Known rows, with every way that one mark hangs from another:
Q_243(Q_76 Q_586): [  4  11  -4   2  -6  -2   0 -12   6   0  -3   5   0   6   8  -3  -6  -3
   3]
Q_243(Q_76 Q_586(Q_270)): [  0  14  -8   2   3  -2   0 -12   3  -2  -2   0  -9   8   6  -4  -5  -3
   6]
Q_243(Q_76): [ 3  8 -3  2 -2 -1 -1 -7  3 -4  2  3 -1  2  4 -1 -4 -3  2]
Q_494(Q_76(Q_243(Q_586(Q_270)) Q_344) Q_717): [ -2  -5 -15   5   7   1   6  -8  -2 -47   1  13   5  -8  -3  -2  -2  -3
  14]
Q_586(Q_243(Q_76(Q_344)) Q_270 Q_630): [-11  13 -10   2   1   1   6  -9   4 -28   6  -3   4   3   0  -9   1  -4
  22]
Q_494(Q_76(Q_243) Q_717): [  5 -12 -12   6   6   1   3  -2   1 -33   4  10   9  -6  -3   0  -3  -3
   7]
Q_344(Q_76): [ 3 -5  2  9  4 -1 -1  4  0  0  1 -3 10 -1 -3  0  2  2 -2]
Q_630(Q_586(Q_243(Q_76(Q_344)) Q_270)): [-10  15  -9   3  -4   5   3 -11   3 -29   5   1  -7   8  -1  -8   1  -4
  19]
Q_344(Q_76(Q_243(Q_586(Q_270)) Q_630)): [ -1  -6 -12   6   8  -3  -1  -4   6 -16   0  -9  23   1  -4  -6   0  -2
  11]
Q_243(Q_76(Q_344) Q_586(Q_270 Q_630)): [ -7  16  -6   1   3  -1   9 -12   2 -22   0   6   7   1   4  -6  -2  -4
  14]
Q_494(Q_76(Q_344) Q_717): [  0  -6  -4   7   4   3   6  -1  -6 -31   4  20  12 -14  -3   1   0   1
   2]
Q_494(Q_76(Q_243 Q_344 Q_630) Q_717): [ -1 -13 -13   4   3   3   5  -4   0 -49   6  17  34 -18  -7  -3   0  -3
  12]
Q_243(Q_76(Q_344 Q_630(Q_586(Q_270)))): [-10  14  -7   1   2   5   5 -10   0 -27   5   9  16  -1  -3  -8   0  -4
  12]
Q_464(Q_657): [ 3  2 -3  2 -2  3  9 -1  2  4 -3 -2 -2 -3  5 -4  2  6  2]
Q_344(Q_76(Q_630(Q_586(Q_243 Q_270)))): [ -8  -1  -9   9   8   3  -1  -2   5  -7   6  -9  20   8  -7 -13   4   0
  14]
Q_76(Q_243 Q_344 Q_630(Q_586)): [ -7  -2  -6  -3  -6   6   5  -5   4 -39   4   8  27  -4  -6  -4   3  -5
  15]
Q_344(Q_76(Q_243)): [  4 -10  -5   8   2  -2  -2   2   5 -19   2  -7  11   0  -4   1   2  -2
   6]
Q_494(Q_76(Q_243(Q_586) Q_630) Q_717): [  4 -11 -15   4   4  -1   3  -9   6 -28   2  14  30  -6   0  -6  -5  -3
  10]
Q_494(Q_717): [ 2 -3 -1  1  1  0  2  0 -1 -5  2  7  2 -4 -1  0  4  2 -1]
Q_243(Q_586): [ 1  3  0 -1 -4 -2  0 -6  3  4 -4  2  0  4  5 -2 -2  0  1]
Q_76(Q_243(Q_586) Q_630): [  1  -5  -9  -4  -4  -2   0  -8   9 -13  -1   0  22   0   1  -5  -2  -4
  10]
Q_657(Q_717): [-2  0  0 -4  1  1 -3  1  0  5 -1 -6  5  0 -2  2  0 -2  0]
Q_586(Q_270): [-4  3 -4  0  8  0  0  0 -3 -2  1 -5 -9  1 -3 -2  1  0  3]

Rows:
[ -5  -5 -10   7  10   2   1  -1   5 -25   5  -6  24   4  -9  -8   3  -3
  13]
Q_344(Q_76(Q_243 Q_630(Q_586(Q_270))))
[ -6   2 -11  -2   7  -2   7  -7   6 -19  -1  -6   6   7   1  -7   0  -5
  17]
Q_76(Q_243(Q_586(Q_270 Q_630)))
[  3  -8 -11   5  -2   1   6  -8   1 -45   1  18  14 -10   0   0  -2  -3
  11]
Q_494(Q_76(Q_243(Q_586) Q_344) Q_717)
[ -9   7  -8   1   3   4   0  -5   2  -8   3  -7 -10  13  -3  -9   2  -1
  14]
Q_630(Q_586(Q_243 Q_270))
[ -1   9  -5  -1  -8   0   2 -13   5 -16   0  11  24  -5   5  -5  -3  -3
   8]
Q_243(Q_76(Q_344 Q_630) Q_586)
[  1  11  -2   1  -9   0   2 -12   3 -17  -2  10   4  -1   7   0  -3  -3
   6]
Q_243(Q_76(Q_344) Q_586)
[-7  7 -4 -1  9 -2  7 -6  2 -1 -2 -2  4  6  3 -7 -1 -2  9]
Q_243(Q_586(Q_270 Q_630))
[-2 -3  1  8  4  3  1  0  4 -4  4  3 31  2 -5 -7  2  0  2]
Q_344(Q_76(Q_630(Q_586)))
[ -8   9 -13   1  -2   2  -1 -10   3 -24   5  -3  12  -2  -3  -9   1  -2
  19]
Q_586(Q_243(Q_76(Q_344 Q_630)) Q_270)
[ -1  -1  -5  -2 -10   0   3  -7   4 -30  -3   4   6  -3   1   2   1  -3
  12]
Q_76(Q_243(Q_586) Q_344)
[ -8   0 -12  -2   6   3   2  -5   4 -24   4  -3  14   4  -6  -8   1  -5
  14]
Q_76(Q_243 Q_630(Q_586(Q_270)))
[  0 -10 -13   5   6   5   5  -6   4 -37   7  16  30  -4  -5  -8  -2  -5
  10]
Q_494(Q_76(Q_243 Q_630(Q_586)) Q_717)
[ -4  -6  -7  -4  -5   2   2  -2   3 -35   3   3  26 -11  -6  -2   3  -3
  13]
Q_76(Q_243 Q_344 Q_630)
[  2  -9  -8   5   9   1   3  -2  -1 -14   5  15  28 -11  -3  -6  -3   0
   1]
Q_494(Q_76(Q_630) Q_717)
[  2  -6 -17   6  11  -1   4  -8   1 -31   1   8   1  -1  -1  -4  -4  -3
  10]
Q_494(Q_76(Q_243(Q_586(Q_270))) Q_717)
[-10   4  -9   0   8   0   4  -3   3  -7   4 -11   1   8  -2 -10   3  -1
  17]
Q_586(Q_243 Q_270 Q_630)
[ -7  -1 -12  -4  -1   0   3  -7   3 -32   0   0  18  -5  -4  -4   1  -3
  17]
Q_76(Q_243(Q_586(Q_270)) Q_344 Q_630)
[  2 -12  -7   6   3  -2  -2   1   6 -18   4  -6  31  -4  -6  -3   2  -2
   8]
Q_344(Q_76(Q_243 Q_630))
[ -1   5 -10   1  -5   0  -4 -11   9  -6   4  -3  16   4   2  -9  -3  -2
  13]
Q_586(Q_243(Q_76(Q_630)))
[ -3  -2  -9   7  11  -4   5  -3   7 -19   1  -9  15   6  -2  -6   1  -4
  15]
Q_344(Q_76(Q_243(Q_586(Q_270 Q_630))))
[  1 -11 -10   5   2   3   6  -2  -2 -49   5  16  13 -13  -5   1   0  -3
  10]
Q_494(Q_76(Q_243 Q_344) Q_717)
[ -5  12  -5   3 -12   5   2 -12   6 -27   4   6   2   7   2  -6   0  -4
  16]
Q_630(Q_586(Q_243(Q_76(Q_344))))
[  1 -11 -13   3   0   1   6  -9   3 -45   3  19  34 -13  -2  -4  -2  -3
  13]
Q_494(Q_76(Q_243(Q_586) Q_344 Q_630) Q_717)
[-10   2  -5  -1  -9   6   3  -6   5 -22   4   5  23   0  -4  -9   4  -2
  16]
Q_76(Q_344 Q_630(Q_586(Q_243)))
[  6  -9 -12   5   3  -1   3  -8   4 -29   0  13  10  -2   2  -2  -5  -3
   8]
Q_494(Q_76(Q_243(Q_586)) Q_717)
[ -5  11  -3   0  -6   5   4 -10   3 -25   5  14  25  -2   0  -6  -1  -4
   9]
Q_243(Q_76(Q_344 Q_630(Q_586)))
[ -1  -8  -7   5   5   3   6  -2  -4 -31   6  21  32 -18  -5  -4  -1   0
   4]
Q_494(Q_76(Q_344 Q_630) Q_717)
[ -2  -1  -6  -3  -1  -2   6  -7  10 -17  -1   0  14   5   3  -5  -1  -5
  14]
Q_76(Q_243(Q_586(Q_630)))
[  0  12  -3   1  -1  -3   6 -13   8  -4  -1   6  12   7   9  -7  -5  -4
   8]
Q_243(Q_76 Q_586(Q_630))
